Known rows, with every way that one mark hangs from another
[dini [lipanos morir rugov] pemiz]: -4.401	-1.239	-0.745	-0.071	0.167	0.937	1.041	-2.049	0.162	2.830	1.797	1.585	-4.043	1.532	0.151	-0.352	2.245	-0.438	-2.136	0.560	-0.448	0.517
[rugov [lipanos dini morir]]: -3.475	-0.123	0.848	1.168	-2.124	-1.638	-0.927	-0.721	-1.307	1.150	0.774	0.440	-1.301	3.301	-1.942	-0.597	0.225	-0.439	-1.153	-1.297	-1.390	-0.220
[rugov [lipanos pumi]]: -3.928	0.903	1.782	1.812	0.260	-3.262	-2.294	2.561	-0.400	-0.155	-1.157	0.780	-0.341	0.586	-0.047	-0.433	-1.951	0.333	0.460	-1.238	0.835	2.101
[morir [nabemu pumi]]: -0.526	-1.534	5.518	2.344	-1.366	-3.071	-5.044	2.301	-2.904	-0.966	-2.018	-0.878	-0.156	-1.763	1.452	0.901	-2.306	-0.066	1.186	1.994	-0.547	0.929
[lipanos dini morir rugov]: -2.386	-0.402	0.335	0.167	-2.045	-1.255	1.644	-1.267	-1.756	1.477	1.484	-0.974	-3.042	1.467	-0.497	0.083	-0.478	-2.080	-0.395	0.168	-1.865	0.258
[rugov [lipanos [morir nabemu] pumi]]: -3.199	-2.336	2.234	0.255	1.029	-3.000	-1.341	2.140	-1.997	0.524	-1.381	0.328	0.205	1.421	0.125	-0.377	-0.438	1.239	0.080	-0.079	0.936	1.532
[lipanos [morir nabemu]]: -1.898	-2.834	2.661	2.952	-0.058	-2.843	-1.469	-0.390	-3.016	-0.861	-1.976	0.037	-0.118	0.015	0.857	0.538	-1.235	-0.051	-0.753	2.281	-0.324	0.736
[pemiz [rugov [lipanos dini morir pumi]]]: -1.944	0.043	0.182	-2.103	-0.459	-0.810	-0.563	2.447	-0.907	1.139	0.813	-0.320	-1.280	1.643	-1.518	0.660	0.014	-0.886	0.476	-2.906	1.155	-1.036
[dini pemiz]: -3.440	-0.596	0.689	3.035	-0.335	-2.466	-3.345	-1.043	0.351	-0.713	-0.831	1.380	-1.002	-0.794	1.886	0.763	-0.622	-0.462	-1.363	0.693	0.439	1.438
[felaga [pemiz [dini [lipanos morir]]]]: -2.615	0.444	-1.493	1.935	-0.944	-1.122	2.654	-1.729	-1.347	1.699	0.154	1.526	-3.259	1.028	-0.435	0.047	-0.210	0.590	-1.326	1.618	-2.704	-4.123
[nabemu morir pumi]: -1.852	-0.338	5.663	3.124	0.066	-0.827	-6.265	2.002	-2.585	-0.945	-0.806	-0.080	-2.503	-3.629	1.328	1.482	0.505	-1.080	1.125	-1.658	-1.349	1.432
[nabemu morir]: -2.525	0.345	3.043	4.314	0.559	-1.509	-4.483	0.469	-1.934	-2.067	-1.695	1.078	-1.978	-2.318	1.137	1.818	-0.300	-1.208	0.243	-0.416	-1.045	1.473
[pumi nabemu]: -3.221	-0.950	2.467	3.452	0.380	-0.992	-3.660	0.146	-1.127	-2.379	-0.829	1.246	1.897	-1.851	1.594	0.177	-3.135	-2.415	-0.658	1.933	0.458	0.960
[morir nabemu]: -1.257	-0.654	2.720	3.509	-0.862	-3.498	-3.280	0.686	-2.114	-1.995	-2.726	0.346	0.524	-0.619	1.260	1.135	-2.920	-0.188	0.137	3.286	-0.325	0.791
[lipanos dini [pumi [nabemu morir]] rugov]: -3.078	-0.075	0.196	-1.515	1.502	1.869	-2.373	1.763	-1.569	0.470	0.851	0.366	-0.789	-1.977	1.974	0.966	-0.578	-3.533	2.432	-1.075	-0.174	-0.222
[nabemu pumi]: -1.843	-0.312	4.972	3.312	-1.277	-2.478	-4.199	1.715	-2.106	-0.736	-0.407	-0.835	-1.271	-1.974	0.786	0.170	-1.841	-1.034	0.581	-0.356	-0.949	1.435
[rugov [lipanos dini pumi]]: -3.034	1.473	0.061	0.437	-1.353	-2.380	-1.691	1.816	-0.919	0.673	-0.227	0.188	-0.432	2.375	-0.373	-0.508	-2.122	-0.615	1.360	-2.222	-0.531	-0.488
[felaga [pemiz dini]]: -2.073	1.820	-0.337	2.816	-1.472	-4.086	0.084	-0.699	-0.333	-0.835	-1.476	0.807	-1.717	-1.354	0.940	1.383	-2.623	0.782	-0.684	2.998	-1.700	-1.557
[dini [lipanos pumi rugov] [pemiz felaga]]: -3.409	0.760	-2.946	-0.386	0.691	0.128	1.087	0.882	0.586	2.554	1.340	1.383	-1.368	-0.967	0.085	-0.383	1.596	-0.470	2.401	-0.161	0.360	-0.167
[dini [lipanos pumi] [pemiz rugov]]: -2.089	0.155	-1.230	-0.548	1.342	0.617	-2.010	1.857	0.506	0.691	-0.290	1.654	-1.958	-0.711	1.396	1.269	-0.168	-0.915	0.486	-1.205	2.057	-1.569
[rugov [lipanos morir]]: -4.374	-0.717	2.571	2.534	-0.564	-2.461	-1.576	-0.117	-0.857	0.112	-0.067	0.997	-1.050	1.488	-1.396	-0.656	0.293	0.420	-2.219	-0.454	-0.155	2.316
[pemiz felaga [rugov lipanos]]: -1.644	2.323	1.305	1.266	-1.580	-2.585	-3.102	2.804	0.378	-1.686	-0.696	1.067	1.173	-1.713	-2.916	1.566	0.411	0.282	0.650	1.582	1.398	1.492
[felaga [pemiz dini rugov]]: -0.346	2.633	-0.186	0.601	-1.500	-3.366	-0.536	1.076	0.422	-1.548	-1.702	0.352	-1.973	-2.545	0.421	3.069	-2.104	0.430	-0.653	3.340	0.164	-2.037
[lipanos morir pumi]: -3.146	-2.185	1.575	2.696	1.335	-2.195	0.358	0.670	-2.358	-0.046	-0.275	-0.496	-1.308	-0.683	0.914	-0.562	-1.432	-1.294	0.269	-2.167	0.273	0.743
[dini [lipanos pumi] [pemiz felaga rugov]]: -1.586	0.618	-2.556	-0.006	1.092	0.570	-1.303	2.313	0.561	0.435	0.216	1.786	-0.065	-1.933	-0.154	1.053	1.193	-0.898	2.528	-0.821	1.932	-2.312
[pemiz dini felaga rugov]: -0.341	2.126	-0.443	1.388	-2.301	-2.694	-0.499	3.543	-1.928	-0.909	-1.163	0.715	-0.654	-3.237	-1.216	1.682	-1.342	-0.739	1.962	4.078	-0.584	-0.630
[dini [lipanos pumi] pemiz]: -3.495	-0.469	-1.263	1.523	1.123	-0.047	-1.446	0.313	-0.099	1.379	-0.161	1.840	-1.761	0.575	1.759	-0.288	-0.616	-0.772	0.530	-1.668	0.186	-1.175

Rows
-2.207	-1.975	0.355	-1.047	1.100	-0.383	2.023	1.272	-2.628	2.326	-0.242	-0.126	-2.371	1.233	0.661	-0.462	-0.596	-0.539	1.117	1.004	-0.331	-0.494 -> [dini [lipanos [morir nabemu] pumi rugov]]
-4.153	-2.571	-1.213	1.002	2.010	0.668	0.307	-0.775	-0.751	2.249	0.688	1.535	-2.380	1.122	1.272	-0.896	1.155	-0.792	-0.519	-2.656	0.264	-1.341 -> [dini [lipanos morir pumi] pemiz]
-2.241	2.109	-2.359	1.260	-0.046	-1.768	1.819	0.698	-0.760	1.348	-0.878	1.044	-2.477	-0.061	0.863	0.195	-2.470	0.366	1.137	0.487	-1.732	-4.455 -> [felaga [pemiz [dini [lipanos pumi]]]]
-2.838	-0.378	-1.814	0.654	-0.401	-1.381	-1.771	0.005	-0.388	0.941	0.130	0.377	-0.885	0.677	2.285	0.247	-1.260	-1.562	1.296	-2.092	0.053	-1.267 -> [lipanos [dini pemiz] pumi]
-3.466	-2.126	-0.360	-2.010	0.694	0.857	1.464	0.393	-1.692	1.517	2.184	-0.890	-0.192	-0.058	1.118	-0.846	-1.334	-3.463	0.943	-0.949	0.158	-0.540 -> [lipanos dini morir [pumi nabemu] rugov]
-3.875	-1.373	0.374	-2.309	1.566	-1.091	-1.981	2.111	1.223	1.106	0.313	1.312	-1.573	0.012	0.204	0.843	2.475	0.642	-1.506	-2.073	3.587	1.999 -> [dini [pemiz [rugov [lipanos morir pumi]]]]
-2.208	1.369	-2.429	2.015	-0.902	-1.028	1.723	3.356	-2.961	1.781	-0.400	1.172	-1.320	-0.754	-0.678	-1.296	-1.593	-0.892	3.857	1.248	-2.539	-3.080 -> [pemiz [dini [lipanos pumi]] felaga]
-2.404	-2.533	5.815	0.377	-0.819	-2.237	-4.128	2.151	-2.396	1.042	-0.636	-0.292	-0.610	0.611	-0.447	-0.278	0.882	1.608	-0.574	0.815	-0.039	2.002 -> [rugov [lipanos [morir [nabemu pumi]]]]
-2.154	2.643	1.245	-0.549	-2.603	-2.671	-2.502	4.076	-0.688	0.134	-1.260	1.370	-2.232	0.039	-1.327	1.299	-1.574	0.700	-0.669	3.459	-0.085	1.127 -> [pemiz dini [rugov lipanos]]
-3.262	-2.109	-0.900	1.395	-1.111	-0.766	-0.882	-2.601	-0.872	1.211	0.945	0.577	-1.786	1.665	0.872	0.218	1.006	-1.266	-1.306	-1.155	-0.716	-1.153 -> [lipanos [dini pemiz] morir]
-0.039	-0.988	0.096	-0.716	-1.476	-0.016	0.194	2.518	-3.656	1.368	-1.539	1.165	-2.884	0.734	-0.406	0.937	-1.026	-0.180	0.013	4.628	-1.418	-3.032 -> [pemiz [dini [lipanos [morir nabemu]]] rugov]
-1.620	1.384	-0.266	-1.234	-1.425	-1.867	-0.708	-1.414	1.284	-0.146	0.766	0.290	-0.850	1.374	-2.245	2.260	1.153	0.622	-1.989	-0.909	0.957	-2.427 -> [felaga [pemiz [rugov [lipanos dini morir]]]]
-1.355	0.552	-0.489	1.395	-0.479	-1.885	-2.963	0.945	0.952	-1.668	-0.448	1.344	0.749	-3.363	-0.070	2.447	1.308	-0.638	0.532	1.599	2.196	0.476 -> [dini [pemiz felaga rugov]]
-1.855	3.000	1.516	0.399	-0.575	-3.379	-3.024	0.203	2.668	-2.220	-1.268	1.072	-0.026	-0.845	-1.302	2.915	-0.239	1.430	-2.062	0.846	2.345	0.072 -> [felaga [pemiz [rugov lipanos]]]
-1.291	-1.935	-0.206	-1.930	-0.442	-1.813	1.841	0.962	-2.943	2.055	0.085	-1.573	-1.655	1.131	0.912	0.239	-1.448	-1.349	1.926	0.575	-0.737	-0.624 -> [lipanos dini [morir nabemu] pumi rugov]
-0.865	0.504	-1.618	0.620	-1.651	0.473	1.974	2.266	-2.872	1.390	0.335	1.383	-2.125	-0.880	-2.627	0.215	0.936	-1.079	1.361	2.715	-1.681	-3.345 -> [pemiz [dini [lipanos morir]] felaga rugov]
-2.585	-1.891	-1.071	-0.992	2.055	1.467	-0.446	0.782	-0.210	1.602	0.632	1.411	-2.682	-0.135	0.939	0.649	1.554	-1.056	-0.515	-2.361	2.086	-1.595 -> [dini [lipanos morir pumi] [pemiz rugov]]
-3.222	0.352	-1.829	3.304	-0.528	-0.130	-1.634	-0.990	0.214	0.496	0.223	2.430	0.041	-0.489	-0.376	-0.110	1.415	-0.366	0.753	0.836	-0.544	-1.453 -> [dini lipanos [pemiz felaga]]
-1.675	3.011	-0.028	-0.022	-2.691	-2.822	-1.453	4.388	-0.625	-0.076	-0.767	1.435	-0.401	-1.507	-2.771	1.018	-0.138	0.759	1.227	3.868	-0.092	0.460 -> [pemiz dini felaga [rugov lipanos]]
-0.864	3.571	-0.196	-0.706	-2.188	-2.533	-2.610	-0.510	2.122	-1.212	-0.398	0.564	-0.179	0.836	-1.576	3.020	-0.628	0.572	-0.957	0.096	1.035	-2.403 -> [felaga [pemiz [rugov [lipanos dini]]]]
-3.275	1.233	-2.064	0.789	-0.793	-0.020	0.204	-0.736	0.975	1.902	1.257	1.940	-1.442	-0.593	-0.827	0.043	2.156	-0.463	0.643	2.044	-0.367	0.171 -> [dini [lipanos rugov] [pemiz felaga]]
-1.152	0.116	-1.600	-1.392	-0.256	-0.767	-2.366	1.482	0.257	0.161	-0.022	0.162	-1.056	-0.626	1.754	2.069	-0.926	-1.769	1.249	-1.716	1.826	-1.695 -> [lipanos [dini [pemiz rugov]] pumi]
-2.396	-1.815	0.469	-0.853	-0.485	-2.096	-0.807	1.403	-2.480	1.525	-0.639	-0.156	0.070	3.159	-0.328	-0.440	-0.610	0.443	1.103	-0.793	-0.209	-1.009 -> [rugov [lipanos dini [morir nabemu] pumi]]
-3.369	-0.067	-1.432	-1.426	-0.162	-0.003	4.482	2.305	-2.905	4.278	1.247	0.274	-5.247	1.136	-0.033	-1.566	-0.728	-0.878	1.034	0.797	-2.397	-0.914 -> [pemiz [dini [lipanos morir pumi rugov]]]
-2.785	1.360	-0.082	0.450	0.323	-0.587	1.071	1.731	-1.000	1.714	0.323	0.267	-2.999	0.384	0.488	-0.520	-2.011	-1.550	1.373	-0.386	-0.610	0.018 -> [dini [lipanos pumi rugov]]
-3.221	-0.298	0.843	1.130	-0.466	0.195	1.942	-1.005	-1.611	1.891	1.291	0.596	-3.738	1.353	-1.010	-0.649	0.155	-1.259	-1.052	0.632	-1.570	0.227 -> [dini [lipanos morir rugov]]
-4.290	-2.620	1.460	-0.799	2.377	-0.021	0.790	1.049	-1.320	0.552	1.222	-0.220	-0.096	-1.822	1.388	-0.888	-1.168	-2.597	-0.123	-0.226	1.488	2.056 -> [lipanos morir [pumi nabemu] rugov]
-1.968	1.950	-1.654	3.426	-2.384	-1.071	0.724	1.615	-2.755	1.105	-0.345	1.797	-1.447	-0.338	-1.519	-0.776	-1.135	-0.561	2.341	3.242	-3.497	-2.821 -> [pemiz [dini lipanos] felaga]
-3.592	1.214	-1.974	0.922	-2.550	-1.746	-2.797	-0.433	1.122	0.978	0.819	1.674	1.036	1.454	-1.607	0.163	2.088	0.500	0.743	0.050	-0.400	-0.418 -> [rugov [lipanos [dini [pemiz felaga]]]]
-2.329	0.193	1.341	0.727	-0.771	-1.923	-1.312	1.767	-0.270	-0.712	0.212	0.954	0.603	-1.048	-3.473	0.961	2.303	0.263	-0.235	0.435	1.549	1.380 -> [pemiz felaga [rugov [lipanos morir]]]
-3.250	-1.334	1.221	0.224	1.167	-2.016	2.115	0.961	-1.535	1.247	0.714	-0.932	-2.673	-0.710	0.642	-0.254	-0.874	-1.452	0.256	-1.049	0.402	2.491 -> [lipanos morir pumi rugov]
-3.049	-1.512	0.399	2.275	1.363	0.059	1.176	0.420	-2.608	1.246	0.173	0.461	-2.164	0.956	0.186	-1.340	-0.995	-1.403	0.493	-2.540	-0.788	-1.524 -> [dini [lipanos morir pumi]]
-2.522	0.574	1.149	-0.953	-1.827	-1.930	-0.573	3.132	-1.353	1.101	-0.329	1.074	-3.044	0.512	-1.818	0.665	0.329	0.681	-1.612	2.398	-0.089	1.004 -> [pemiz dini [rugov [lipanos morir]]]
-2.359	-0.195	-3.003	1.049	-0.594	-1.579	-0.856	0.251	-0.476	0.796	0.656	0.355	0.997	-0.772	0.746	0.183	0.049	-1.299	3.062	-1.767	0.010	-2.053 -> [lipanos [dini [pemiz felaga]] pumi]
-2.304	3.287	-1.875	-0.038	-1.949	-1.554	2.522	-0.573	0.212	2.177	0.116	1.270	-4.240	0.319	-0.252	0.696	-1.381	0.523	-0.599	3.889	-2.393	-2.504 -> [felaga [pemiz [dini [lipanos rugov]]]]
